Every row comes from one small tree of marks. Brackets hold a mark, then the marks that hang from it, in alphabetical order. Every link used is in the known rows. Which tree was each row made from?
In the rows, 128 means zero.
Known rows:
(T (K F (W L))): [164 161 151 147 119 155 120 135 168  80 146  96  91 158  84 127 138 178
 166 136 163 198 133 140 138 100 132  78]
(Q D): [148 154 167 131 145 117  67 149 198 100 127 138  94 205 117  69 164 172
 152 138 123 149 170 119 165 107 148  92]
(W L (M (F K) T)): [122 184 102 135 134 171 101 168 169 114 174  95 141 149 111 109 129 113
 124 129 108 132 144 131 110  98  74  74]
(D (Q T)): [125 155 144 142 153 150  98 142 152 109 128 144 129 171  95  93 123 152
 146 150 149 147 127 109 143 111 118  78]
(K W): [165 152 159 146 137 135  71 124 169  81 143 126 106 171 106  93 172 156
 169 147 152 155 154 119 172 121 134  90]
(F (K W)): [151 136 160 133 149 124  63 100 165 102 163 144 135 154  81  86 172 158
 158 136 147 177 161 125 165 106 134  97]
(T (K W)): [165 152 150 154 133 147  94 135 172  82 146 123 103 171  83 100 150 177
 157 127 161 177 126 142 142 110 133  83]
(T K): [157 155 147 157 132 138  98 149 177 100 153 133 109 188  75 101 134 179
 144 113 148 169 130 148 139 104 129  87]
(Z L): [126 153 143 141 160 130  68 138 173 121 149 160 103 168  94  85 148 152
 156 111 116 159 142 134 157 103 118  88]
(Q (D M)): [162 157 172 117 138 115  87 140 183  82 124 142  89 191 107  82 168 158
 149 141 125 134 148 140 172 120 158  92]
(Q (D K M) W): [165 132 184 128 139 102 115 135 186  65 105 138  66 173  91  65 190 164
 148 160 109 102 119 142 165 138 175 118]
(D K (M F T) (Q W)): [138 163 139 116 127 142 147 100 143  55 154 133 121 134  58 113 124 148
 141 161 144  72  82 177 114 136 110  80]
(C (D (Q F))): [131 149 162 147 126 124  84 147 192  87 125 155 105 157  80 107 156 157
 162 148 130 148 160 114 159 120 142  62]
(C (D (K W) Q)): [133 140 159 146 160 119  93 112 166  69 136 133  91 142  58 106 177 157
 171 168 129 137 145 121 165 140 129  71]
(W L): [158 165 148 151 140 150 100 144 180 127 155 104 104 176  91 109 161 135
 143 124 121 141 167 113 152 105 117  77]
(Q (F K) (W L)): [154 130 170 155  99 139 104 153 207 112 122 148 110 137 101  83 169 156
 138 128 120 145 151 119 138  98 166  92]
(D K (M T (W L)) Q): [138 158 137  94 150 153 134  78 131  56 160 105 115 125  31 137 144 137
 129 161 150  75  87 171 107 107  98  77]
(M F): [140 174 140 155 108 131  83 149 208 117 162 128 131 196 115  96 125 161
 138 117 136 130 169 142 140 124 124  78]
(C (D (M (F K) T) Q)): [131 169 148 115 121 132 101 130 171  82 150 153 127 147  63 124 149 140
 150 151 135 123 141 135 142 126 127  54]
(M (F K) T W): [117 170 114  99  90 145  61 126 211 114 179 126 176 176  88 111 124 170
 107 124 162  98 159 150  80  73 118  75]
(M T W): [142 163 126 103 108 140  59 143 187  94 156 127 144 192  83 114 143 168
 122 135 162  92 146 133 109  69 124  88]
(D K (M T) Q): [141 160 134 112 160 139 133  90 113  53 164 140 119 136  44 122 130 149
 147 161 147  95  87 175 134 120  95  79]
(K F (W L)): [165 166 159 136 117 146 108 122 163  78 141  85  89 151 107 132 154 157
 182 160 155 184 165 118 164 105 135  84]
(C (D K Q)): [127 142 157 149 161 112  96 121 171  81 140 139  97 154  52 106 165 159
 160 158 121 131 147 126 163 134 124  73]

Which tree is each row?
[138 162 143 144 119 144  84 119 199 121 170 120 140 159 104  97 145 150
 143 124 138 153 172 135 135 118 122  71] -> (M (F (K (W L))))
[148 148 158 125 166 126 134  81 124  56 155 130 101 138  39 115 142 144
 152 156 138 111  93 177 154 137 109  90] -> (D K M Q)
[154 172 116 134 124 168  94 155 158  92 161 130 126 170  88 114 138 172
 147 130 160 143 130 132 114  84 109  63] -> (M (T (K (W L))))
[161 157 140 156 142 165 104 148 166  80 144  97  95 154  87 105 153 151
 154 130 143 178 117 138 135 109 114  83] -> (T (K (W L M)))
[122 145 149 154 128 137  98 169 184  92 111 160 108 150  84 103 148 166
 150 150 134 155 141 110 147 119 149  56] -> (C (D (Q F (T K))))
[159 150 168 126 115 107  85 141 190  79 131 137  97 167  61 119 185 142
 143 146 125 113 149 132 168 130 164  83] -> (C (D (M W)))
[156 162 136 157 132 169 108 149 177  82 149  94 102 154  95 106 145 152
 149 127 144 172 120 142 128 115 112  76] -> (T (K (W L (M F))))
[150 142 137 159 171 134 103 118 148  71 152  98  89 142  84  93 174 143
 152 155 119 131 130 142 159 131 105  98] -> (D (K (W L M)))
[148 174 143  88 123 176 125 105 149  68 153 109 125 142  45 144 131 133
 133 144 168 107  87 157  98  89 108  65] -> (D (M (T K) (W L)) Q)
[143 170 125 140 127 153  73 150 165  67 148 113 123 161 128  96 147 139
 157 151 145 138 137 131 144 118 104  84] -> (K (W (M F T)))
[141 167 154 118 129 130  99 137 159  73 138 153 112 155  59 124 158 140
 159 157 137 119 134 127 156 125 132  62] -> (C (D (M T) Q))
[147 176 122 141 130 174  89 150 166  80 151  89 114 146 125 106 156 121
 154 149 133 137 141 119 135 113  96  72] -> (K (W L (M F T)))
[145 151 159 126 131 124  83 182 195  75 105 132  90 193 130  56 167 152
 150 155 108 121 132 111 148 110 148 116] -> (Q D (W (M T)))
[153 162 151 136 123 129  92 137 151  47 136  95  94 158 121 115 141 152
 184 167 150 187 143 134 173 112 126 107] -> (K F (W M))
[127 141 158 142 154 119 135 107 145  54 137 107  93 147  65 105 125 159
 168 174 132 142 104 151 145 122 110 116] -> (D (K F) (Q (W M)))
[124 137 148 152 156 130 111 105 159  72 145 141 109 140  72  97 127 175
 152 149 141 134 124 157 139 112 109  79] -> (D K (Q F))
[129 172 124 149 141 158 100 156 182 117 165  85 124 149 108 101 141 106
 129 125  98 148 149 133 131 114  88  85] -> (W L (M (F K)))
[154 141 157 135 152 138  77 101 165 112 164 128 127 144  78  93 177 146
 156 135 140 175 164 118 158 104 127  89] -> (F (K (W L)))
[155 154 142 124 124 130 128 100 179  79 160  95 103 144  58 121 159 141
 114 139 128  75 118 186 126 134 130  90] -> (D K (M F (W L)))
[134 179 123 157 134 164 105 170 187 111 156  77 111 163 119 104 138 106
 131 127 100 136 147 130 133 119  87  83] -> (W L (M F))
[151 174 119 127 111 152  96 153 153  78 158 135 127 175  92 123 121 189
 158 138 171 159 131 141 121  80 117  73] -> (M (T (K F W)))
[126 135 149 151 162 127  99 131 156  78 121 142  96 137  69 100 174 159
 159 173 128 136 136 111 161 141 137  68] -> (C (D (K W) (Q T)))
[133 136 167 151 150 109 103 127 178  79 129 139  89 154  52 100 173 159
 161 164 117 123 140 119 160 139 138  84] -> (C (D K (Q W)))
[154 168 130 139 144 169  86 148 153  76 146  95 107 146 115 106 167 121
 160 154 134 144 137 113 146 108  99  81] -> (K (W L (M T)))
[141 167 122 103  94 147  85 144 183  81 156 114 135 185  71 133 121 191
 128 133 177 124 127 152  91  59 128  87] -> (M (T (K F)) W)
